Known rows, with every step that occurs
z-c: [ 0.280  3.435  0.247 -0.784  3.288 -1.349 -1.672 -0.295  3.168 -1.329
  0.372 -3.284 -1.103  0.464 -0.846 -1.498  1.918 -1.157  1.709 -0.648
 -0.530  0.621  1.437 -0.155 -1.233]
c-t-q-v: [-2.876 -4.134  4.499  0.054 -0.735 -2.159  0.563  1.561  3.086  0.427
  0.193  4.415  0.156  0.471 -1.422  0.624 -2.209 -0.778 -0.211  0.280
 -0.537 -0.510 -1.837  0.236 -0.792]
f-r-c-e-m: [-1.908  3.295  0.084  2.376  2.835 -2.355  1.271 -0.180 -1.586 -0.480
 -1.458  1.578  1.320 -0.566 -0.958 -2.182  1.014  1.226  2.997 -0.024
 -2.182  0.120  1.668 -2.554 -0.216]
e-z-b-c-t-q: [-0.419 -2.502  4.025 -0.682 -1.193 -2.470  1.421 -0.764 -2.253  1.634
  0.243 -0.027 -2.614 -0.097 -2.405 -1.319 -7.768 -1.983  1.904 -0.604
  4.450  0.668  0.223  0.149 -1.976]
f-r-c: [-2.462  3.295  0.063  1.683  3.796 -3.030  0.388  0.137 -0.939 -0.135
 -1.173  1.206 -0.588 -0.569 -0.325 -0.183 -1.316 -0.086  3.257 -0.562
 -1.336 -0.109  1.049 -2.056 -0.762]
r-c-t-q-v: [-4.373 -0.039  3.109  0.968  1.786 -2.391  0.224  1.653  0.913 -0.548
 -0.083  1.589 -0.241  0.735 -2.688  1.445  0.931 -2.112  3.001  0.151
 -3.605 -1.010 -2.359 -0.576 -0.042]
t-q-z-b-c: [-2.449 -3.569  2.466  1.348  0.145 -1.757 -0.175  0.643  1.254  0.067
 -0.912 -0.697 -2.548  1.626  0.093 -2.416 -7.073 -0.425 -0.108 -0.819
  3.325 -0.894 -1.833 -0.223 -0.720]
r-c-e-z-q-t-b: [-1.576  0.784  1.784  2.146 -1.008 -0.483  1.066  1.286 -1.754  0.068
  0.970 -1.087  3.029  0.655 -2.748 -2.647  1.927 -1.364  3.784  0.442
 -1.152 -0.106 -0.263 -0.802  1.512]
q-z: [-1.205 -5.149  0.750 -0.480  0.666  0.851  0.506  0.157 -1.461  0.020
 -1.083  1.903  0.298 -0.253  0.833 -0.800 -1.694  0.727 -0.412 -2.423
 -0.763 -0.199  1.069  0.307  2.201]
b-t: [ 0.389  0.631 -1.358 -1.766  0.301 -1.172  0.709 -0.084 -2.031 -0.834
 -0.234  4.277 -2.000  0.969 -1.450 -0.071 -0.292 -0.508  0.204 -0.706
  0.252  0.943 -1.591  1.927  1.116]
b-c-e-z-q: [-1.012 -1.403 -0.760 -0.941 -3.316 -0.177  2.044  0.616  1.847  0.470
  0.636 -1.701  1.636  0.294 -1.729 -3.782  0.773 -0.809  1.842  1.196
  1.994  0.941 -2.481  0.879  0.880]
m-e-z-b: [ 1.156 -0.257  1.208 -0.384  0.055 -1.025  1.231 -0.496 -2.586  0.205
  1.564  0.846 -0.975 -0.369 -3.246 -4.046  1.362  0.215  1.594  0.265
  4.017 -0.035  2.575 -0.567  0.280]
e-z-q-v: [-0.367 -2.669  4.992 -0.576 -1.568 -0.630  1.403  2.070 -4.562  1.789
  0.122 -3.726  0.757 -1.622 -1.015 -1.345 -1.244 -0.324  0.748 -0.917
  4.526  0.458  0.101  1.327 -0.807]
m-e: [ 0.357  0.870 -1.453 -0.487  0.143 -0.049  0.539  0.021  1.056 -0.847
  1.296  1.510  0.728  0.313 -2.212 -3.164  5.638  0.956  0.752  0.849
  1.017 -0.524  0.870 -0.419  1.145]
z-q-t-e: [-0.867 -1.214  2.499 -0.728 -1.163 -0.829  0.438 -0.208  2.245  0.094
  1.055 -1.586  6.348  0.715 -0.897 -3.079 -0.106  0.292  0.186 -0.108
  4.805 -0.076 -3.052  1.412 -1.056]
r-c-e-z-b-t-q-v: [-2.234  0.423  2.209  2.547  0.985 -1.945  1.205  2.467 -3.545 -0.547
  0.421 -0.026 -1.492  0.465 -2.887 -2.546  2.384 -1.878  3.280  1.146
 -0.458  0.098 -1.012 -0.298  1.887]
b-c-t-e-z: [-2.734 -2.729  0.859 -3.037 -1.598 -1.588  2.026 -1.475  4.189  0.205
 -0.191  2.782  1.793  1.361 -2.144 -0.807  0.675 -2.275  2.212  0.061
  0.062  1.073 -3.478  1.388 -0.308]
e-z-b-t-q-v: [ 0.363 -2.049  4.394  0.063  0.003 -2.449  1.364  1.028 -6.006  1.041
 -0.139  1.146 -4.387 -0.443 -1.775 -1.500 -5.875 -1.616  0.940 -0.761
  5.201  0.979  0.505  1.098 -0.710]
c-t-e-m: [-1.718 -2.585  3.935 -1.452 -0.079 -1.250  1.563 -3.169  1.898 -0.393
 -0.774  4.460  5.023  1.280 -2.363 -0.824  2.891  0.409  0.246 -0.572
 -1.962  0.359 -0.693 -0.008 -1.139]
r-c-e-m: [-1.642  2.854  0.109  1.901  0.932  0.092  1.113  0.101 -2.247 -1.326
 -0.630 -0.979  2.328  0.396 -2.636 -1.819  5.697  0.314  2.760  0.733
 -4.390 -0.311 -0.230 -1.425  1.305]
z-t: [-0.727 -2.488 -0.408  0.788 -0.746 -2.075 -1.339 -0.099 -0.058 -0.991
  0.653  7.031  1.441  0.983 -1.572 -2.073 -1.908 -0.743  0.002  0.547
  0.948 -0.300 -1.951  0.309  0.031]
m-e-z: [ 1.095 -0.705  0.258 -1.378 -1.605 -0.223  1.413 -0.123 -1.882  0.561
  1.184  0.295  0.474 -0.067 -2.483 -3.032  4.883  0.212  1.478  0.045
  2.666  0.289  2.279 -0.060  0.658]
e-z: [ 1.043 -2.199  2.403 -1.251 -2.457 -0.244  1.231 -0.134 -4.212  2.014
 -0.174 -1.724 -0.337 -0.574 -0.388  0.141 -1.069 -1.018  1.023 -1.119
  2.485  1.141  2.061  0.529 -0.714]
q-v: [-1.796 -1.621  2.135  0.857  1.701  0.102  0.858  4.302 -1.394 -0.723
 -0.724  2.755 -1.819 -1.624  0.598  0.161  3.037 -0.434 -0.534  0.692
 -0.494  0.124 -1.742  1.420  1.938]
q-z-t: [-1.718 -6.901  0.434  0.061  0.145 -0.639 -0.441  0.087 -1.539 -0.693
 -0.615  6.884  1.246  0.419 -0.259 -2.243 -3.057  0.232 -0.400 -2.039
 -0.079 -0.411 -0.266  0.545  2.237]

Rows
[ 0.630 -1.425  0.618 -0.076 -2.045 -1.042  0.633 -0.094 -1.767 -0.075
  1.356  4.394  1.115  0.919 -3.419 -4.495  2.419 -0.273  1.703  0.161
  2.657 -0.122  1.400 -0.246  0.729] -> m-e-z-t-b
[-2.526 -1.496 -0.659 -2.783 -1.003 -1.159  1.408 -0.696  4.686 -0.195
  0.002  3.806  0.303  0.537 -2.224  0.403 -2.117 -1.602  1.787  0.112
 -1.573  0.392 -3.384  0.944 -0.111] -> b-c-t
[-0.289 -0.682  1.732 -0.869 -1.400 -0.488  0.244  0.532  1.293  0.415
  1.224 -1.257  4.741 -0.330 -1.126 -1.874 -3.258  0.629  0.133 -0.450
  3.941 -0.378 -2.216  1.124 -1.108] -> z-q-t
[ 0.679 -1.257  3.656 -2.408 -0.306 -1.772  0.344 -0.898 -0.735  1.304
  0.451 -1.575 -0.233 -0.282 -2.004 -0.370 -0.702 -1.932  2.396 -1.803
  1.029  1.520  3.128  0.261 -1.752] -> e-z-c-t
[-0.265 -2.678  1.419 -0.287 -2.010 -1.660  0.803  1.639 -1.649  0.008
  1.107  3.740  0.239  0.510 -2.896 -4.227  4.218 -0.440  1.134  0.748
  3.826 -0.026  0.150  0.454  0.712] -> m-e-z-t-q-v
[ 0.942 -1.088  1.077 -1.868 -2.270 -0.439  1.530  0.148 -1.178  0.765
  1.768 -0.335  2.870 -0.226 -3.055 -3.962  3.261  0.533  1.535 -0.164
  4.618  0.104  1.196  0.475  0.107] -> m-e-z-q-t
[ 1.247  0.211  2.578 -1.780 -0.148 -1.149  0.054 -0.346 -1.949  1.086
  0.063 -4.037 -1.085 -0.223 -0.980 -0.905  0.353 -1.809  2.225 -1.583
  2.028  1.591  3.042  0.376 -1.554] -> e-z-c
[-3.106 -1.969  0.058 -2.632 -0.756 -1.481  1.585 -1.439  5.560 -0.467
 -0.146  3.370  1.903  1.574 -2.010 -0.814  1.045 -1.956  1.844  0.458
 -0.780  0.685 -4.162  1.196 -0.056] -> b-c-t-e
[ 0.165 -1.235  0.984 -2.035 -1.721  0.237  1.770 -1.416  1.129 -0.516
 -1.153  4.556  6.103  1.395  0.027 -1.297  3.916 -0.230  0.147 -0.487
  1.238  1.509 -1.821  1.573 -0.163] -> q-t-e-m
[ 0.538 -0.784  4.193 -1.487 -0.379 -1.574  0.243 -0.865 -0.593  1.185
  0.311 -0.904 -0.254  0.248 -2.173 -0.839 -2.243 -2.072  2.624 -1.971
  0.624  1.251  3.242 -0.040 -1.705] -> e-z-c-t-b
[ 0.419 -0.603  0.463  0.064 -2.195  0.635  0.581  0.639  1.878  0.013
  0.120  6.568  2.651  1.104 -0.103 -0.272 -4.175 -1.147  0.716 -0.716
  0.183  0.474 -0.806  0.681  0.691] -> q-t-b
[-0.741 -1.589 -1.573 -1.080 -3.305  0.068  2.160  0.550  1.776  0.430
  0.290 -0.069  0.666  0.444 -1.291 -2.987  1.601 -1.247  1.847  1.270
  0.922  1.283 -1.941  0.843  1.375] -> b-c-e-z
[ 0.494 -1.900  3.988 -0.987 -2.430 -0.688  0.998 -0.045 -3.940  2.156
  0.477 -5.072  1.590 -0.834 -1.330 -1.413 -2.781 -0.114  0.992 -1.281
  4.719  0.398  0.958  0.653 -1.786] -> e-z-q
[ 0.436 -3.044  2.160 -1.486 -1.741 -0.958  1.582 -0.841  0.279  0.572
  0.361  3.993  3.887  1.053 -0.099 -1.798  0.359 -1.934  0.922 -0.267
  4.417  1.758 -0.916  1.640  0.002] -> q-t-e-z-b
[ 0.157 -2.032  3.413 -1.579 -3.746 -0.482  1.603  0.322 -1.991  1.993
  0.354 -1.783  2.652 -0.094 -1.645 -1.749 -4.967 -1.160  1.851 -1.485
  4.797  0.797 -0.653  1.366 -1.382] -> e-z-q-t-b-c
[ 1.386 -2.613  1.928  2.233 -2.000 -0.345  1.513  0.222 -2.565  0.909
  1.591 -0.014  0.752 -0.504 -1.437 -4.750 -0.389  0.220  0.581  1.427
  2.845  0.839  2.518 -0.904  1.392] -> c-e-z-b
[ 0.367 -2.070  0.639 -0.572 -2.545 -1.735  0.509  0.132 -1.226  0.243
  1.356  2.827  0.937  1.065 -3.104 -4.309  3.195 -0.286  1.306  0.528
  3.966 -0.067  0.746  0.020  0.011] -> m-e-z-t-q
[-4.082 -0.996  3.270  1.203  2.611 -2.702 -0.016 -0.065  0.350 -0.513
  0.050  1.701 -0.638  0.990 -3.125  0.444 -3.164 -1.707  3.121 -0.784
 -2.749 -1.312 -1.187 -1.278 -0.217] -> r-c-t-q-z-b
[-1.031  0.160  1.806 -0.180 -1.792 -0.296  0.406  0.630  2.575  0.074
  0.846 -0.103  4.328  0.614 -1.626 -2.582 -5.523 -0.026  0.984 -0.541
  3.351 -0.579 -3.317  1.054 -0.988] -> z-q-t-b-c
[ 0.636 -4.438  1.410  2.013 -4.603 -1.024  0.799  0.861 -1.098  0.947
  1.390  1.980  2.637  0.910 -1.324 -5.050  1.445 -0.273  0.322  1.680
  2.798  0.800  0.697 -0.350  1.121] -> c-e-z-t-q
[ 1.227  0.993  0.403 -1.755  0.055 -0.854  0.579 -0.251 -0.301 -0.073
  1.365 -1.339  0.022  0.160 -2.866 -3.754  5.836 -0.341  2.314 -0.268
  2.447  0.581  2.994 -0.139  0.061] -> m-e-z-c
[-3.433  1.541  1.653  1.123  3.784 -3.886  0.812 -0.994  0.909 -0.158
 -0.884  3.381  1.319  0.130 -1.181 -0.542 -0.147 -0.481  3.512 -0.542
 -1.793  0.025  0.609 -1.983 -0.926] -> f-r-c-t-e
[ 1.314 -0.044  0.717 -0.953  0.133 -1.465  1.461 -0.533 -3.329 -0.059
  1.469  2.268 -1.624 -0.044 -3.733 -4.051  1.219  0.016  1.654  0.022
  4.116  0.283  1.991  0.068  0.656] -> m-e-z-b-t
